Every row comes from one small tree of marks. Brackets hold a mark, then the marks that hang from it, in alphabetical order. Every link used is in the known rows. Which tree was each row made from?
Known rows:
[tifu kepi [zitusuk notu]]: -3.18 +0.64 +0.39 -2.82 -0.08 +2.47 +2.97 -0.60 -1.46 +2.15 -1.24 -2.75 +4.37 +1.17 +2.34 +5.46 +0.13 -0.35 +0.63 +1.71 -3.14 -1.33 +0.71
[gelen [daket [tifu [zitusuk notu]]]]: +1.23 +3.06 +2.03 -1.14 +0.97 +1.26 +1.77 -0.44 -0.27 -0.99 -3.86 -3.09 +0.09 +2.32 +0.52 +6.16 +2.29 -0.74 -1.07 +1.39 -2.28 +0.83 +2.04
[gelen [basik bona notu] [daket tifu]]: +4.26 +2.80 +2.44 +1.53 -0.63 +0.17 +2.87 -0.27 -0.56 -1.04 -3.82 +0.34 -0.69 +4.44 -2.15 +4.25 +5.79 -3.58 -1.81 -2.64 -0.23 +0.49 +6.27
[basik notu]: +1.38 +0.82 +0.06 +1.61 +0.44 +1.89 +1.75 -0.19 -2.75 +0.90 +0.56 -0.64 +1.07 +2.36 -0.01 +2.61 +4.16 -1.82 +1.61 -1.06 -0.26 -1.15 +3.00
[zitusuk [daket [tifu kepi]] notu]: +1.04 +2.52 +2.42 +0.47 +3.31 +0.51 +0.89 +0.56 -0.95 +1.26 -2.74 -1.35 +4.19 +2.84 +1.47 +5.48 -0.05 -1.45 -3.15 +1.21 -1.61 -0.02 +1.00
[notu zitusuk]: +1.98 +0.01 +0.03 +1.31 +1.13 +1.40 +1.22 -2.66 -1.99 +0.36 +0.07 +0.51 +1.54 +0.81 -1.29 +2.29 +3.55 -0.97 +2.23 +1.59 -1.65 -0.31 +1.05
[bona [gelen [daket tifu]]]: +5.88 +2.52 +2.41 +0.34 -1.15 +0.19 +1.10 -3.72 -0.13 -2.67 -1.29 -0.71 -1.82 +1.26 -0.72 +3.57 +3.11 -2.28 -1.19 +1.58 -1.79 +0.76 +2.35
[gelen [basik [bona daket] zitusuk]]: -1.36 +1.83 +1.57 -1.09 -1.16 -1.11 +4.75 -3.98 -0.24 +0.26 -2.55 +1.81 +1.34 +1.86 +0.88 -0.19 +4.49 -5.74 -1.28 -0.19 -3.22 -1.95 +4.08
[basik [bona daket]]: +0.01 +2.61 +0.64 +0.31 -0.19 +0.39 +1.39 -3.29 -0.74 +0.22 -2.45 +0.59 -0.60 +0.38 +1.28 -0.98 +2.93 -4.17 -0.65 +0.84 -3.65 -1.07 +2.12
[gelen [basik [bona daket] notu zitusuk]]: -0.87 +0.95 +1.20 +0.36 -1.49 -0.92 +4.96 -2.39 -1.14 +1.53 -2.40 +1.19 +1.03 +2.65 +0.26 -0.23 +6.06 -6.25 -0.67 -2.34 -1.92 -2.49 +5.96
[notu [zitusuk [daket [tifu kepi]]]]: +4.02 +0.57 +1.90 +1.23 +2.55 +0.21 +0.79 -2.02 -2.13 +2.42 -1.18 +0.62 +3.62 +2.20 -0.83 +4.11 +0.97 -2.34 -1.21 +1.96 -1.05 +0.28 +1.02
[gelen [basik bona] daket]: +2.45 +2.95 +2.68 -0.27 -2.09 +0.35 +3.16 -2.50 +0.66 -2.44 -2.99 +1.33 +0.96 +3.21 -0.99 +3.59 +4.25 -2.65 -1.46 -1.46 -3.55 -1.12 +4.27
[notu [zitusuk daket]]: +2.98 +1.02 +1.37 +2.14 +1.27 +0.64 +0.86 -2.18 -1.20 +0.35 -0.39 +0.53 +3.18 +1.46 -0.68 +2.20 +2.17 -2.03 +0.26 +0.40 -2.84 -1.40 +1.33
[daket [tifu kepi [zitusuk notu]]]: -1.73 +1.30 +0.55 -2.46 +1.92 +2.03 +2.47 -0.08 -1.95 +2.26 -2.20 -3.16 +2.93 +1.66 +1.79 +6.27 +0.11 -0.66 -0.55 +2.67 -1.11 +0.61 +0.83
[daket [tifu [zitusuk notu]]]: -1.50 +2.31 +0.24 -1.16 +2.43 +2.20 +1.98 +0.26 -1.52 +0.36 -2.54 -3.59 +0.89 +1.31 +1.40 +5.11 +1.31 -0.65 -0.04 +2.19 -1.22 +0.98 +1.13
[gelen daket]: +3.52 +2.35 +2.25 +0.10 -0.58 +0.72 +1.40 -2.52 -0.77 -1.64 -1.05 +0.49 +0.46 +2.64 -0.27 +3.81 +3.56 -1.34 -0.18 +0.12 -2.71 -0.77 +2.00
[gelen [basik [bona daket] [notu zitusuk]]]: +1.06 +1.18 +0.09 +2.81 -1.24 -0.01 +2.84 -2.12 +0.16 +0.92 -2.47 +0.66 +1.23 +1.45 -1.34 -0.55 +6.63 -4.30 +0.79 -0.72 -1.83 -1.06 +5.69
[gelen [basik bona [zitusuk notu]] daket]: -0.66 +1.46 +3.42 -1.01 -0.94 -0.63 +5.12 -1.82 +0.22 -1.74 -5.04 +0.81 +1.83 +3.31 -0.79 +4.03 +4.61 -2.99 -1.75 -2.81 -4.45 -2.26 +4.38
[zitusuk daket notu]: +0.20 +2.84 +1.95 +1.48 +1.99 +1.10 +0.99 +0.48 -0.10 -0.79 -2.05 -1.37 +3.51 +2.00 +1.68 +3.45 +1.23 -1.10 -1.55 -0.27 -3.62 -1.68 +1.40
[daket [tifu kepi zitusuk]]: +0.22 +0.95 +0.47 -2.99 +0.64 +1.93 +2.53 -1.76 -2.94 +2.81 -0.36 -1.66 +2.25 +1.94 +1.42 +5.53 +0.14 -1.99 -0.07 +2.98 -0.38 +0.68 +0.92
[gelen basik]: +0.65 +2.36 +0.70 -0.10 -0.19 +1.37 +2.85 -1.42 -0.10 -1.44 +0.45 +0.36 +3.03 +2.74 +0.44 +3.84 +3.89 -1.25 +0.00 +0.85 -1.05 -0.26 +2.73

Which tree is each row?
-1.24 +2.15 +2.83 +0.00 +1.03 -0.37 +4.36 -0.32 +0.35 -0.74 -1.98 -0.17 +5.57 +3.52 +1.16 +4.18 +2.79 -2.64 -2.28 -1.38 -3.11 -2.51 +3.30 => [gelen [basik [zitusuk daket notu]]]
-1.65 +2.66 +1.47 -0.57 +0.65 +1.79 +2.07 +0.26 -0.11 +0.25 -2.05 -3.15 +4.04 +1.51 +2.57 +4.31 -0.09 -1.31 -0.84 +0.09 -4.28 -2.13 +1.39 => [tifu [zitusuk daket notu]]
+1.20 -0.20 +0.01 +2.38 -0.77 +1.33 +3.39 -1.01 -1.49 +0.80 -1.67 +0.63 +1.84 +2.13 -2.61 +1.84 +5.83 -2.76 +1.82 -2.16 -1.20 -1.21 +5.22 => [gelen [basik bona [notu zitusuk]]]
+4.93 +0.74 +1.19 +3.98 +2.71 +0.48 +0.52 +0.04 -2.43 +1.77 -1.22 -0.48 +1.50 +2.63 -1.87 +2.80 +3.69 -2.89 -0.06 -0.60 +0.47 +0.20 +3.34 => [basik [notu [zitusuk [daket tifu]]]]
-2.07 +1.67 +1.75 -1.96 +0.18 +1.64 +2.64 -0.04 -0.61 +2.09 -1.75 -2.75 +6.04 +1.83 +2.97 +5.41 -1.33 -1.24 -1.28 +0.54 -4.25 -2.38 +1.12 => [tifu kepi [zitusuk daket notu]]
+1.40 +3.61 +2.10 +1.82 +3.90 +0.73 +0.47 +1.06 -0.58 -0.62 -3.06 -1.72 +2.12 +2.54 +1.02 +4.25 +1.19 -1.42 -2.72 +0.76 -1.65 +0.36 +1.43 => [zitusuk [daket tifu] notu]
+0.92 +1.96 +0.45 -2.62 -2.19 +0.48 +2.23 -4.66 -0.23 +1.73 -0.45 -2.54 +0.86 -0.54 +2.70 +2.16 +0.35 -4.00 -0.74 +4.71 -2.17 +0.41 +1.65 => [bona [daket [tifu kepi zitusuk]] gelen]
+4.60 +3.97 +2.64 +0.35 +0.28 +0.04 +2.08 -1.85 +0.75 -2.60 -1.96 +0.52 +0.78 +4.24 -1.03 +5.71 +4.73 -1.74 -2.09 +1.09 -0.11 +1.56 +3.65 => [gelen basik [daket tifu]]
+1.80 -0.86 +2.28 +0.85 -2.29 -0.19 +4.09 -2.61 -2.74 +1.31 -1.46 +0.09 +0.82 +1.02 -0.10 -0.17 +1.99 -6.36 -0.50 -4.49 -4.31 -4.48 +4.60 => [basik [bona gelen] notu [zitusuk daket]]
-0.89 +3.83 +0.54 -1.63 -0.72 +0.50 +3.32 -2.67 +0.59 +0.31 -3.40 -1.16 +0.14 +1.50 +1.48 +1.83 +2.79 -4.79 -1.85 +2.29 -1.86 +0.83 +4.06 => [gelen [basik [bona [daket [tifu zitusuk]]]]]
+0.91 +4.23 +1.03 +0.49 +0.58 -0.28 +2.27 -2.47 +0.59 -0.73 -3.45 +0.51 -0.26 +2.04 +0.49 +1.00 +4.19 -4.53 -2.54 +1.87 -1.19 +1.18 +3.80 => [gelen [basik [bona [daket tifu]]]]
+1.40 +0.11 -0.19 +3.01 -0.30 +0.30 +1.48 -2.44 -1.71 +2.07 -2.48 +0.29 -0.45 +0.25 -1.22 -1.68 +5.35 -4.43 +1.58 -0.70 -2.38 -1.33 +4.07 => [basik [bona daket] [notu zitusuk]]
+1.41 +2.83 +0.01 -1.28 -1.63 +0.69 +1.73 -4.30 +0.17 -0.14 -0.81 -2.96 -1.09 -0.92 +2.34 +1.00 +1.57 -3.98 -0.35 +4.29 -2.01 +0.65 +2.04 => [bona [daket [tifu zitusuk]] gelen]
+2.77 +0.86 +0.00 +3.40 +1.53 -0.09 +0.95 -1.94 -2.18 +2.21 -3.60 -0.04 -1.95 +0.77 -1.75 -0.75 +5.44 -4.72 +0.43 +0.45 -0.56 +0.61 +4.09 => [basik [bona [daket tifu]] [notu zitusuk]]
+3.18 +1.13 +1.28 +3.47 -0.12 +0.49 +2.44 -0.14 -0.08 +0.49 -0.08 +0.18 +4.74 +3.41 -1.48 +3.12 +4.90 -2.51 +0.23 -1.77 -0.94 -1.52 +5.03 => [gelen [basik [notu [zitusuk daket]]]]
+3.04 +2.27 +2.35 +0.04 +2.25 +0.33 +1.07 -1.12 -2.02 +1.68 -0.84 +0.18 +3.47 +3.06 +1.06 +4.60 -0.06 -2.74 -2.68 +1.30 -0.78 -0.08 +1.16 => [zitusuk [daket [tifu kepi]]]
+2.73 +2.04 +0.93 -0.61 -0.92 -0.29 +1.10 -4.56 -0.28 +0.80 -0.56 -0.82 +0.39 -0.08 +1.79 +1.35 +1.61 -3.71 -1.51 +4.21 -1.27 +0.70 +1.48 => [bona [daket [tifu kepi]] gelen]
+4.00 +1.25 +2.96 +0.45 +0.11 -0.99 +4.34 -1.09 -1.51 -0.14 -1.95 +0.58 +0.62 +5.34 -1.91 +5.21 +6.64 -3.91 -1.31 -2.10 +0.94 -0.08 +5.76 => [gelen [basik notu zitusuk] [daket tifu]]
+0.32 +3.49 +0.10 -1.28 +0.63 +0.81 +1.42 -2.58 -0.85 +1.06 -1.53 -2.06 -0.30 +1.00 +2.21 +2.00 +2.02 -3.43 -0.65 +3.81 -1.11 +1.19 +1.67 => [bona [daket [tifu zitusuk]]]
+0.45 +1.76 +0.26 +1.71 -0.60 +0.60 +1.72 -1.59 -1.59 +1.47 -2.34 -0.16 -0.81 +1.15 +0.68 -1.09 +4.52 -4.70 +0.17 -1.20 -2.42 -1.62 +4.12 => [basik [bona daket] notu]
+1.90 +0.38 +3.02 -0.05 -2.27 -0.56 +5.37 -1.94 -1.55 +0.07 -2.92 +1.57 +0.90 +4.40 -1.90 +3.05 +6.22 -4.81 -0.55 -4.56 -2.44 -2.78 +6.43 => [gelen [basik bona notu zitusuk] daket]
-0.20 +1.39 +1.62 -2.50 -0.92 +1.56 +2.77 -1.75 -1.59 +2.58 +0.19 -1.18 +5.26 +2.17 +2.49 +4.67 -1.29 -2.61 -0.85 +0.80 -3.47 -2.34 +1.28 => [tifu kepi [zitusuk daket]]
+1.79 +2.65 +1.02 -0.55 +1.56 -0.19 +0.90 -2.78 -1.40 +1.90 -1.19 +0.08 +1.28 +1.78 +1.71 +2.39 +2.15 -3.18 -1.81 +3.87 -0.29 +1.24 +1.07 => [bona [daket [tifu kepi]]]
-1.16 +0.82 +1.40 -0.91 -0.13 -0.82 +3.48 -4.33 -2.29 +1.40 -2.80 +1.49 -0.40 +0.67 +1.05 -1.31 +3.34 -5.82 -0.64 -0.20 -3.94 -2.31 +2.37 => [basik [bona daket] zitusuk]
-3.05 +1.16 +1.42 -0.41 +0.96 -0.72 +3.37 -2.56 -1.19 +0.93 -4.56 +0.00 +0.36 +0.48 +1.48 -0.59 +3.29 -4.55 -0.97 -0.24 -4.67 -2.36 +2.22 => [basik [bona daket] [zitusuk notu]]
+3.07 +3.10 +0.59 +0.83 -0.30 -0.18 +0.56 -4.16 +0.29 -1.14 -0.80 -1.14 -1.53 -0.46 +1.39 +0.13 +2.90 -3.84 -1.06 +3.87 -1.41 +1.04 +1.87 => [bona [daket tifu] gelen]
+4.01 +0.41 +1.36 +3.76 +2.25 +0.51 +1.16 -0.25 -2.88 +2.15 -3.17 +0.03 +0.25 +1.95 -2.52 +1.53 +3.15 -4.19 -0.49 -2.22 -1.15 -0.62 +3.98 => [basik bona [notu [zitusuk [daket tifu]]]]
-2.40 +1.00 +1.42 -0.82 +0.96 +0.32 +4.59 -0.86 -0.49 -0.70 -1.60 -0.20 +3.91 +2.84 +0.61 +4.37 +4.19 -1.60 -0.40 -0.36 -1.95 -1.42 +2.93 => [gelen [basik [zitusuk notu]]]
+0.92 +3.85 +0.32 -1.50 -2.76 +0.29 +3.00 -4.12 +2.04 -1.22 -0.70 -2.51 +0.65 +0.30 +2.12 +2.04 +2.77 -3.96 -1.12 +4.21 -1.45 +0.98 +3.70 => [bona [daket [tifu zitusuk]] [gelen basik]]
-1.78 +1.60 +1.62 -0.09 +2.61 -1.05 +2.78 -2.08 -1.64 +1.13 -5.63 -0.36 -1.09 +0.89 +0.80 +0.26 +3.39 -4.85 -2.12 +0.68 -2.68 -0.26 +2.34 => [basik [bona [daket tifu]] [zitusuk notu]]
+3.66 +3.46 +2.79 +0.08 -0.21 -0.02 +2.67 -2.05 +0.09 -2.30 -3.88 +1.02 -0.62 +3.86 -1.56 +4.34 +4.19 -3.06 -2.57 -0.44 -1.61 +0.81 +4.35 => [gelen [basik bona] [daket tifu]]
+1.65 -1.23 -0.18 +2.56 +0.23 +1.54 +2.12 -1.24 -3.31 +1.89 -1.64 +0.34 +0.12 +0.89 -2.41 +0.84 +4.64 -2.79 +2.52 -2.11 -1.85 -1.56 +3.70 => [basik bona [notu zitusuk]]
+0.48 -0.39 +0.94 +0.41 -3.00 -0.78 +3.88 -4.37 -1.98 +1.51 -1.78 +0.02 -1.39 -0.32 +0.54 -2.45 +4.33 -6.81 +0.33 -1.84 -3.61 -3.24 +4.61 => [basik [bona daket gelen] notu zitusuk]
+4.39 +1.55 +1.41 +2.57 +3.06 +0.30 +0.31 -1.70 -1.67 +0.53 -1.36 +0.29 +1.72 +1.95 -1.21 +2.91 +2.19 -2.37 -0.78 +1.45 -0.81 +0.63 +1.49 => [notu [zitusuk [daket tifu]]]
+2.77 +4.10 +0.80 +0.63 -1.39 -0.45 +1.91 -3.87 +2.19 -2.30 -0.79 -0.75 +0.24 +0.71 +1.18 +1.33 +4.07 -3.69 -1.87 +3.69 -0.80 +1.38 +3.60 => [bona [daket tifu] [gelen basik]]
+5.04 +2.17 +2.50 +0.11 -1.63 +0.21 +1.65 -4.04 -0.66 -2.28 -3.34 -0.19 -3.05 +0.66 -1.37 +2.31 +2.61 -3.66 -1.47 -0.02 -3.39 +0.08 +3.12 => [basik [bona [gelen [daket tifu]]]]
-0.44 +1.29 +2.96 +0.38 +3.41 -0.44 +2.99 -0.32 -2.47 +0.93 -5.19 -0.30 +0.95 +2.23 +0.25 +2.63 +1.06 -4.33 -3.08 -1.92 -3.24 -1.46 +2.24 => [basik bona [zitusuk [daket tifu] notu]]
